Each row was made from one small tree. Brackets hold a mark, then the marks that hang from it, in alphabetical order. Every link used is in the known rows. Write each row's tree.
Known rows:
(dofi (movum (vitu (pezo (setuvog (fuvul (mipev kugo))))))): [  1.6  19.7  -7.9  10.7  -6.7 -12.5  -2.2   1.0  -2.7 -15.6   0.5   2.8
  16.0   5.5   1.5  11.8  -2.6 -10.4  17.3   4.2]
(setuvog (fuvul mipev)): [-20.5 -11.3   3.3  10.0  -9.7  -4.5   4.4   8.0 -22.8  34.0  10.5  11.7
   2.3  -6.1 -10.6  -6.9   5.5 -15.9  12.3 -14.4]
(pezo (setuvog (fuvul (mipev (kugo dofi)))) vitu): [ -5.1  -5.3 -43.6   6.2 -13.1 -23.0   2.3  10.0 -36.7  39.9  24.7  17.8
   3.5  -4.0 -10.1  -4.6   5.2 -13.1  12.3  -3.5]
(kugo mipev): [ -4.6   1.1  16.2  16.9  -7.6  -0.8 -14.5  10.2 -22.4  -2.3  22.6 -22.1
   9.3   3.5 -11.2 -10.2  -5.7 -15.4  15.8  -0.7]
(vofi (fuvul (mipev (kugo dofi)))): [-34.8   3.4  -3.1  12.2  -7.8   0.0  10.1   9.9 -16.0  26.0  -0.9  24.2
   4.8 -11.3 -11.2 -11.4  -2.0 -16.8  14.6 -13.7]
(kugo (dofi (movum (vitu (pezo setuvog)))) (mipev fuvul)): [ 21.4  48.6   9.5  28.7  -7.2  -3.8 -24.8   8.7 -10.6 -39.4  31.7 -11.9
  16.1   7.7  -3.7  -2.3  -8.4  -9.2  22.1   4.4]
(fuvul (mipev (kugo (dofi (movum (vitu (pezo setuvog))))))): [ -9.9  27.5  -0.7   8.4  -5.6  -7.9  -3.5   8.1 -15.1  22.0 -14.4  22.2
   7.1   2.8  -2.0   0.2  -4.2 -10.6  14.9   0.5]
(vitu pezo): [ -3.5 -11.3  -9.9   2.0  -2.7 -14.3  -7.1  14.6 -12.3 -40.5   6.3  -3.3
  13.7  12.1  -1.6  -5.1   1.0 -16.4  13.4   0.3]
(vitu (pezo setuvog)): [  6.3  -0.5 -26.1  -2.8  -2.5 -20.7  -4.5  18.1 -16.9 -31.3  18.0  -9.5
  12.4  12.3  -1.7 -11.3   2.5 -10.7  11.7  -1.2]
(vitu (pezo (setuvog (fuvul (mipev (kugo dofi)))))): [  3.8  11.5 -27.4   1.8  -1.8 -20.2  -1.0  19.7 -20.7  -0.2  16.6   5.6
   8.0   5.3  -0.4 -12.6   2.0  -8.8  12.3  -5.6]
(vofi (fuvul (mipev (kugo (dofi (movum (vitu (pezo setuvog)))))))): [-22.8  15.6 -20.9  10.5  -8.2  -7.1  10.8   9.7  -7.9  14.6   1.6  19.8
   9.1  -7.5  -7.0  -6.8  -3.5 -14.1  15.6  -7.6]
(movum dofi (vitu (pezo (setuvog fuvul)))): [ 16.1   5.7 -24.2   0.9  -5.1 -13.5 -10.8   3.6  -5.5 -68.3  -5.7 -15.1
  21.0  18.3  -5.8  25.1  -5.9 -19.9  15.5  -2.7]
(movum vitu): [ -1.9 -10.5 -10.0   9.9  -8.4  -0.2 -10.3   4.7  -9.1 -47.0  -5.6  -9.3
  16.4  13.0  -5.8  14.9  -4.1 -21.1  16.6  -5.3]
(mipev fuvul (kugo (dofi (movum (vitu (pezo setuvog)))))): [  7.8  52.5   3.5  23.1   3.7   2.5 -17.2  14.2 -13.8 -26.4  12.3  22.7
  17.0   4.3   2.0   0.7  -0.6  -5.2  16.7   2.9]
(mipev fuvul): [ -7.5   7.1   9.6  16.5  -3.4   6.6 -13.3  12.7 -16.9 -27.4  21.9   7.2
  13.8   4.3 -10.0  -7.2   7.3 -13.4  12.0  -2.2]
(vitu (pezo (setuvog (fuvul (mipev kugo))))): [  1.0   6.2 -31.2   0.1  -2.0 -19.6   1.3  20.2 -19.4   6.0  17.8   2.9
   8.8   5.1  -1.0 -13.3   3.8  -9.0  10.6  -2.6]
(kugo dofi): [ -4.0   4.9  25.3  12.1  -5.3  -5.3 -14.3   5.7 -24.9 -40.2   0.2   4.2
   7.2   6.4  -5.5  -0.5  -3.8 -15.6  19.3 -17.7]
(setuvog (fuvul (mipev (kugo dofi))) (pezo vitu)): [-15.8 -22.8 -17.0  12.2  -6.5  -9.6   7.4   7.6 -31.7  25.2  34.5  30.8
   0.6  -9.2 -10.3 -10.5   9.7 -16.9  11.9  -5.5]

Which tree is each row?
[  9.6  -0.9  -9.3   2.9  -5.1  -8.8 -15.1   0.7  -0.7 -82.7 -19.4 -12.2
  23.0  21.1  -5.3  30.0  -8.3 -24.0  16.8   1.5]
(movum dofi (vitu pezo))
[-15.7 -23.2  -0.5   8.0  -5.0  -3.8   9.8   8.4 -25.0  13.7  37.4  12.1
   0.1  -6.9 -12.0 -17.3  11.9 -14.3  10.2 -13.8]
(setuvog (fuvul mipev) pezo)
[-20.9  21.8  23.7  11.8  -5.6  -2.0  -4.0   4.5 -19.5  30.9 -17.3  27.1
   4.1  -2.3  -4.8  -2.0  -3.5 -11.5  15.1  -3.2]
(fuvul (mipev (kugo (dofi movum))))
[ -4.3  37.9  19.6  24.2   4.1  10.4 -18.1  16.0 -23.5 -14.4   9.8  27.1
  12.2   0.7  -3.0  -5.5   0.9  -8.7  15.2  -4.0]
(mipev fuvul (kugo dofi))
[ -8.1  28.9  32.5  16.8   1.5  -1.7 -11.6   4.4 -22.6 -12.4  -8.6  17.3
   9.7   0.7   1.0   3.9  -6.4  -9.0  19.1  -7.4]
(mipev (kugo (dofi movum)))
[ 16.7  42.9  17.8  31.0  -7.3  -0.6 -26.2   6.9  -8.5 -44.5  26.0  -8.7
  16.7   7.9  -3.4   0.8  -9.2 -12.0  23.0   4.9]
(kugo (dofi (movum (vitu pezo))) (mipev fuvul))
[-15.1 -17.0 -10.8  13.6  -6.9 -11.0   7.7   3.7 -28.3  23.9  34.0  31.0
   1.7 -10.0  -9.2  -8.0   9.4 -14.9  13.2  -3.4]
(setuvog (fuvul (mipev (kugo (dofi movum)))) (pezo vitu))
[-11.8  10.3  -2.0  14.3  -6.6  -7.0   1.5   7.7 -15.7  24.0   1.7  19.6
   6.3  -4.0  -2.6   1.6   0.2 -13.6  15.6  -8.7]
(setuvog (fuvul (mipev (kugo (dofi (movum (vitu pezo)))))))
[ 12.4   7.1 -25.0   0.2  -7.0 -13.8  -8.7   3.4  -4.5 -51.8 -10.2  -9.6
  18.8  16.8  -6.7  23.8  -5.5 -20.2  14.6  -1.2]
(movum dofi (vitu (pezo (setuvog (fuvul mipev)))))
[-21.8  15.5  17.4  10.4  -5.2  -0.6  -4.4   8.5 -22.9  32.1 -16.6  26.7
   2.7  -1.3  -6.5  -4.7  -2.9 -13.2  13.9  -5.4]
(fuvul (mipev (kugo dofi)))
[ -8.9 -42.2 -19.7   9.8  -6.7 -11.4   5.2   6.5 -30.0 -13.7  49.0   9.4
   5.4  -4.3 -11.7  -9.1  12.2 -18.8  12.1  -8.0]
(setuvog fuvul (pezo vitu))
[-17.4  21.8  15.5  12.7  -6.7  -0.8  -4.9   3.7 -15.5  23.0 -20.5  25.1
   6.3   0.4  -4.1   3.8  -5.0 -13.4  15.9  -2.0]
(fuvul (mipev (kugo (dofi (movum vitu)))))
[ 16.6   7.1 -21.2  -0.5  -5.1 -13.0 -13.3   3.0  -4.2 -75.8 -11.1 -16.5
  22.1  20.9  -5.8  26.2  -7.3 -20.1  15.6   0.4]
(movum dofi (vitu (pezo setuvog)))
[ 13.6  43.2  25.9  32.8  -8.2   3.0 -26.1   4.2 -11.3 -38.1  25.6  -9.3
  15.2   5.6  -5.6   2.0  -9.1 -12.1  23.2   2.0]
(kugo (dofi (movum vitu)) (mipev fuvul))
[-14.5  22.2   7.1  11.0  -5.8  -4.8  -5.0   6.6 -12.5  16.7 -19.9  25.5
   7.7   2.6  -1.9   2.8  -5.1 -13.3  15.7   1.2]
(fuvul (mipev (kugo (dofi (movum (vitu pezo))))))
[-18.4 -28.3 -20.9  10.5  -6.6  -8.7   9.8   7.8 -30.3  31.1  35.6  28.2
   1.5  -9.3 -11.3 -11.2  11.4 -17.0  10.1  -2.7]
(setuvog (fuvul (mipev kugo)) (pezo vitu))
[  4.7  18.8 -20.7   3.3  -2.2 -21.8  -0.6  15.8 -17.3  -1.8  16.1   5.8
   9.1   4.7   1.1  -9.9   1.5  -7.2  13.6  -3.4]
(vitu (pezo (setuvog (fuvul (mipev (kugo (dofi movum)))))))
[ -1.1 -20.0 -46.9   4.2 -13.4 -24.2   1.5   9.2 -34.9  14.0  35.4   2.5
   7.3  -0.8 -11.2  -3.4   7.6 -14.5  11.9  -4.3]
(pezo (setuvog fuvul) vitu)
[  8.6  43.1  37.7  31.4  -7.0   1.6 -25.0   5.3 -17.0 -25.4  30.1  -5.8
  12.0   2.0  -6.7  -6.5  -6.8  -9.6  22.0   0.2]
(kugo (dofi movum) (mipev fuvul))
[  6.3  24.2   5.5  13.2  -8.6 -14.0  -9.0   1.2 -12.1 -31.9   1.9   6.1
  10.5   6.4  -0.4   7.6  -4.8 -11.7  21.1 -10.2]
(kugo (dofi (movum (vitu (pezo (setuvog (fuvul mipev)))))))
